Known rows, with every way that one mark hangs from another
fisez{pefek rozi}: 0.752,2.114,-2.832,-0.960,-3.225,-1.115,-1.055,1.280,-0.596,-1.057,1.101,3.525,0.509,-2.820,-2.868,-1.379,-0.614,1.973,1.085,-0.296,0.723,3.097,0.811,0.472
rozi{gupu}: 0.800,-0.128,-0.564,1.054,0.621,0.167,-0.564,-0.205,0.968,0.742,-0.141,-1.239,0.367,-0.419,0.418,2.079,0.373,-0.904,1.305,0.416,1.961,-1.291,0.452,0.524
mumu{fisez{pefek}}: 1.969,-0.864,-2.251,-1.507,0.009,-0.025,1.705,0.157,0.055,0.943,0.602,3.180,1.768,0.192,-1.402,-2.080,-1.823,1.891,-0.086,2.397,-2.524,2.660,-0.251,-0.200
raramig{gupu{zevig}}: -2.103,-3.366,-1.220,0.949,0.131,0.553,-0.147,-0.719,-0.194,0.396,-1.020,-1.976,0.248,0.664,0.591,2.169,-1.493,-0.835,2.247,0.092,1.870,-2.575,-0.755,-0.070
fisez{pefek}: -0.511,0.331,-1.460,-2.026,-1.527,-0.089,-0.292,0.881,-0.083,0.455,-0.485,1.651,0.434,-1.744,-1.494,-1.847,-0.706,1.849,0.750,0.601,0.405,2.043,-0.112,-0.275
pefek{sazopur{mumu rozi{fisez}}}: 1.968,3.170,-0.654,-0.144,-3.213,-1.700,-1.281,2.756,-3.436,0.299,0.568,0.952,1.786,-0.306,-1.478,-1.353,-0.147,0.624,-2.952,0.750,2.819,3.107,-0.988,0.135
nubale{gupu sazopur{rozi}}: -2.529,-1.360,0.673,-1.424,-3.141,0.015,1.110,1.527,-3.077,-0.665,1.961,-2.319,0.331,-1.507,2.734,1.728,-2.354,0.035,-0.319,-1.386,3.247,-1.054,-1.023,3.370
pefek{sazopur{mumu}}: 0.460,1.380,1.128,-0.304,-1.712,-1.834,-1.876,1.611,-2.582,0.095,1.168,0.278,0.011,0.382,-0.645,-0.538,1.141,-0.205,-3.279,-0.221,1.367,2.232,-1.187,-0.754
pefek{sazopur{mumu rozi}}: 1.333,2.405,-0.514,0.238,-3.388,-1.525,-0.956,1.820,-3.518,0.303,0.998,0.388,1.910,-0.323,-0.536,-1.022,0.347,0.274,-3.479,0.044,2.680,2.095,-1.195,-0.255
bogov{mumu}: -0.174,-0.992,-1.697,-0.988,1.262,-1.296,-0.209,2.215,1.172,-1.221,1.523,-1.536,0.780,1.119,-0.229,-1.375,-1.368,-0.485,-1.201,1.213,-1.955,1.006,-0.213,0.906
bogov{mumu nubale}: -0.737,-0.843,-2.183,-2.315,2.819,-0.812,-1.235,1.376,2.662,-3.075,2.205,-1.479,0.358,0.565,0.110,-0.505,-2.088,-1.926,-2.784,0.959,-1.657,1.140,-1.735,2.861
bogov{mumu nubale{gupu{zevig} sazopur{rozi}} pefek}: -4.652,-2.271,-0.892,-4.358,0.825,-1.216,1.490,2.186,0.909,-3.309,3.614,-2.638,0.845,-2.883,3.870,-0.813,-5.096,-1.958,-3.016,-1.418,0.196,3.554,-3.334,6.102
sazopur{mumu pefek rozi}: -0.033,2.293,-1.995,-1.380,-3.644,-1.402,3.202,1.905,-4.753,4.139,1.903,1.393,2.531,-0.208,-0.117,-3.893,-0.616,1.884,-2.773,3.006,4.349,3.252,-0.992,1.913
bogov{mumu{fisez{pefek rozi}} nubale{gupu{zevig}}}: -0.868,-2.579,-3.306,-3.500,2.606,-1.039,0.622,1.603,2.255,-2.261,3.795,-0.425,1.104,-0.714,-0.300,-0.215,-3.112,-1.755,-1.436,0.998,-1.107,1.764,-1.924,4.127
pefek{sazopur{rozi{fisez gupu{zevig}}}}: 2.210,1.264,-1.358,0.354,-2.664,-0.304,-1.288,2.200,-1.650,-0.441,-0.303,0.232,1.424,-0.990,-1.581,1.015,-0.079,-0.185,-0.507,0.048,3.365,1.803,-0.282,-0.392
fisez{rozi}: 1.266,1.777,-1.403,1.062,-1.704,-1.023,-0.766,0.357,-0.510,-1.510,1.596,1.899,0.071,-1.052,-1.345,0.470,0.106,0.114,0.327,-0.896,0.276,1.063,0.894,0.710
bogov{mumu{fisez{rozi} sazopur}}: 1.700,-0.106,-3.490,-2.354,0.386,-1.712,1.001,1.570,0.640,-1.523,3.540,0.736,2.023,1.174,-0.811,-2.818,-2.252,-0.055,-1.734,2.414,-4.021,3.648,-0.629,1.496
sazopur{rozi}: 1.214,1.373,-2.388,0.823,-2.388,0.462,1.351,0.243,-1.346,0.278,-0.237,0.176,2.698,-1.025,0.157,-0.686,-1.145,0.664,-0.295,0.408,1.871,-0.133,0.011,0.697
rozi{fisez{pefek}}: 0.939,1.686,-1.245,-2.224,-0.727,-0.454,-0.859,2.604,0.115,0.304,-1.192,2.277,0.094,-1.232,-3.023,-1.955,-1.464,1.974,1.612,1.898,0.548,3.482,0.300,0.666
bogov{mumu{fisez sazopur{rozi}} nubale pefek}: -0.580,0.431,-3.768,-4.506,1.152,-1.239,2.579,0.352,1.825,-2.767,4.073,1.100,3.636,-1.559,1.857,-4.984,-5.019,-1.069,-3.735,1.487,-3.755,6.560,-3.364,4.082
bogov{mumu pefek{sazopur}}: -1.380,-0.029,-0.602,-1.875,-0.432,-2.610,0.026,2.554,0.258,-2.319,2.836,0.199,1.322,-1.092,0.691,-3.695,-2.175,-0.732,-2.447,-0.790,-2.292,5.624,-1.450,0.387
rozi{fisez}: 1.353,1.500,-0.251,-0.834,0.358,-0.370,-0.698,2.009,0.192,-0.044,-0.840,1.125,-0.190,0.016,-1.982,-0.695,-1.006,0.720,1.096,1.470,0.275,2.024,0.391,0.848
sazopur{mumu}: -0.383,1.459,0.786,-0.275,0.257,-1.538,-0.007,0.784,-1.539,1.961,0.502,-0.591,0.307,0.508,0.573,-0.987,0.312,0.303,-2.434,1.171,0.967,0.783,-0.780,1.369
pefek{sazopur{mumu{fisez}}}: 1.604,0.816,0.533,-0.356,-1.189,-1.802,-0.965,1.390,-2.535,0.435,1.558,1.224,0.767,1.041,-0.817,-0.885,0.497,0.113,-3.616,0.784,-0.019,2.808,-1.229,-0.772

Rows
1.340,0.643,-1.660,1.520,-0.628,-0.594,-0.757,0.317,0.433,-0.540,0.756,0.280,-0.135,-1.493,-0.891,2.847,0.528,-0.753,1.403,-0.700,2.104,-0.075,1.106,1.258  fisez{rozi{gupu{zevig}}}
0.532,-1.507,-4.230,-4.034,0.592,-0.758,0.120,2.738,1.004,-3.279,2.862,0.379,1.913,0.397,-0.021,-1.348,-5.113,0.454,-4.190,2.765,-2.866,3.775,-2.276,4.199  bogov{mumu{fisez{pefek}} nubale{sazopur{rozi}}}
2.671,-1.015,-2.874,-1.134,-1.104,0.041,1.329,0.774,-0.579,0.975,0.343,2.625,2.350,-0.434,-1.606,-0.866,-1.553,1.468,-0.414,2.103,-0.622,2.841,-0.497,-0.516  mumu{fisez{pefek{sazopur{rozi{gupu{zevig}}}}}}
-3.579,-1.310,2.833,-2.157,-1.285,-1.390,0.175,1.885,-3.316,0.575,2.479,-2.863,-1.326,-0.460,3.035,1.515,-1.367,-0.210,-1.807,-0.820,2.640,-0.416,-1.594,3.843  nubale{gupu sazopur{mumu}}
2.123,1.737,-1.564,-1.204,-1.000,-0.662,-2.344,2.944,0.384,0.417,-0.910,1.376,0.368,-1.639,-3.145,0.212,-0.605,0.884,2.112,1.781,2.882,2.997,0.460,0.361  rozi{fisez{pefek{sazopur}} gupu}
2.358,3.044,-0.898,0.426,-2.893,-1.592,-1.522,2.680,-2.944,0.640,0.501,0.335,2.002,-0.508,-1.279,-0.326,0.058,0.181,-2.342,0.988,3.764,2.481,-0.753,0.449  pefek{sazopur{mumu rozi{fisez gupu}}}
-2.549,-2.307,0.309,-2.783,-2.064,-0.550,2.524,2.283,-3.755,1.819,1.555,-2.269,0.741,-1.296,2.753,1.348,-2.884,0.879,-1.793,0.455,3.247,0.483,-1.882,4.435  nubale{gupu{zevig} sazopur{mumu{fisez{pefek}} rozi}}
0.332,1.573,-2.598,-3.443,-2.899,0.307,2.245,1.129,-1.994,2.143,0.833,0.695,1.592,-1.460,-0.732,-2.328,-0.870,0.819,0.620,2.419,3.449,3.733,-0.852,1.497  mumu{sazopur{pefek rozi{fisez gupu{zevig}}}}
-0.563,-0.254,-3.234,-3.977,0.182,-0.938,-1.381,3.631,1.002,-3.818,2.020,-0.860,0.716,-0.340,-0.237,-0.738,-4.395,0.006,-3.512,1.788,-0.856,3.264,-1.998,4.527  bogov{mumu nubale{sazopur{rozi{fisez{pefek}}}}}
1.993,0.543,-3.587,-3.415,-2.790,0.230,4.488,-0.372,-2.692,2.088,2.753,3.274,3.308,0.300,-0.442,-4.471,-1.944,1.627,-1.271,3.530,-0.775,4.743,-1.372,0.670  mumu{fisez sazopur{pefek rozi}}
0.391,1.976,-1.794,-1.844,-3.897,-1.148,-0.936,2.119,-2.529,0.640,0.267,1.881,1.742,-1.975,-1.891,-2.538,-0.464,2.068,-1.673,0.627,2.307,3.528,-0.937,-0.456  fisez{pefek{sazopur{mumu rozi}}}
-0.388,1.667,-2.283,-3.344,-3.813,0.176,2.573,0.127,-2.765,1.473,1.843,1.251,1.831,-1.103,-0.082,-3.661,-0.626,1.055,-0.655,1.559,2.036,3.518,-1.231,0.675  mumu{sazopur{pefek rozi}}
-3.887,-3.227,0.616,-3.239,-3.232,0.291,2.953,2.288,-3.993,1.333,2.051,-2.106,-0.699,-1.553,2.359,1.498,-2.111,0.308,-0.155,-0.612,4.876,0.522,-1.332,3.485  nubale{gupu{zevig} sazopur{pefek rozi}}
-3.306,-0.251,0.521,-2.364,-0.718,-0.265,0.898,-0.377,-0.365,-2.016,2.267,-0.241,0.967,-4.173,2.561,-0.283,-1.850,-2.436,-1.700,-3.303,2.926,2.911,-3.204,2.812  bogov{nubale{gupu{zevig}} pefek{sazopur{rozi}}}
1.965,2.243,-1.283,-1.302,-0.930,-1.209,-2.332,3.247,-0.172,1.110,-0.754,1.148,0.490,-1.471,-2.985,-0.133,-0.518,0.974,1.287,2.199,3.207,3.252,0.215,0.818  rozi{fisez{pefek{sazopur{mumu}}} gupu}
1.084,3.088,-2.014,-1.175,-4.419,-2.387,-2.340,2.386,-2.387,-1.016,1.917,3.690,0.452,-2.563,-3.279,-1.770,0.193,1.788,-1.210,-0.441,1.688,4.638,-0.035,-0.094  fisez{pefek{sazopur{mumu}} rozi}
2.708,1.398,-3.857,-2.776,-2.019,-0.584,1.245,-0.367,-0.407,0.183,2.510,3.765,2.258,-1.330,-1.733,-2.352,-1.544,1.509,0.408,2.329,-1.691,4.547,-0.458,0.874  mumu{fisez{pefek rozi{gupu}} sazopur}
0.255,2.403,-2.416,-3.754,-3.669,0.013,2.254,1.104,-2.681,1.465,1.437,1.826,1.740,-1.127,-1.054,-4.017,-1.114,1.376,-0.116,2.285,2.162,4.560,-1.021,1.151  mumu{sazopur{pefek rozi{fisez}}}
1.672,0.389,-3.136,-0.984,-1.782,-0.969,4.526,1.537,-3.708,5.620,1.733,1.167,3.380,0.360,0.001,-2.045,-1.170,1.464,-2.194,4.558,4.217,3.001,-0.934,2.436  sazopur{mumu{fisez} pefek rozi{gupu{zevig}}}
-0.358,0.464,-0.816,-2.853,-0.142,-0.807,-1.250,0.965,-0.510,-2.048,2.032,1.234,-0.572,-0.598,0.276,0.598,-2.417,0.308,-3.827,0.850,-0.295,2.786,-2.040,3.874  bogov{nubale{sazopur{mumu{fisez{pefek rozi}}}}}
1.143,0.005,-3.969,-3.660,1.919,-1.238,-0.035,0.782,2.124,-3.431,4.247,0.736,1.650,0.616,-0.528,-1.980,-2.982,-1.465,-3.362,2.169,-3.711,3.734,-2.104,3.432  bogov{mumu{fisez{rozi} sazopur} nubale}
1.394,-0.190,-0.641,-0.171,1.888,0.231,-0.691,1.970,1.546,1.331,-2.001,-1.147,-0.493,-0.662,-1.375,2.777,-0.431,-0.517,2.613,1.751,2.813,0.417,0.689,1.626  rozi{fisez gupu{zevig}}
0.733,2.863,-2.609,-3.027,-3.149,0.207,0.888,0.798,-1.384,0.227,0.148,1.101,2.209,-1.948,-0.994,-3.061,-1.542,1.423,0.230,1.512,1.222,3.353,-0.880,1.142  mumu{sazopur{rozi{fisez{pefek}}}}
1.014,0.031,-1.597,-1.569,0.846,0.183,-0.903,2.600,1.469,1.677,-2.325,-0.024,-0.232,-1.879,-2.405,1.453,-0.922,0.792,3.111,2.142,3.127,1.846,0.587,1.414  rozi{fisez{pefek} gupu{zevig}}
1.973,0.708,-0.063,0.216,-1.107,-1.878,-1.110,1.539,-2.198,0.480,1.614,0.964,0.565,0.461,-1.026,0.588,0.733,-0.310,-2.928,0.517,1.033,2.605,-0.890,-0.216  pefek{sazopur{mumu{fisez{rozi{gupu{zevig}}}}}}
-3.053,-0.824,1.545,-2.828,0.630,-0.475,-0.884,0.562,-0.834,-1.488,2.424,-1.978,-1.304,-0.826,2.456,1.879,-1.652,-1.543,-2.829,-0.848,2.089,-0.235,-2.622,4.632  bogov{nubale{gupu sazopur{mumu}}}
1.214,0.686,-1.060,-1.724,-0.009,-0.707,-1.803,3.368,0.249,1.708,-1.752,0.136,-0.201,-1.702,-2.687,1.179,-0.392,0.694,1.546,2.039,3.793,2.945,0.005,1.042  rozi{fisez{pefek{sazopur{mumu}}} gupu{zevig}}
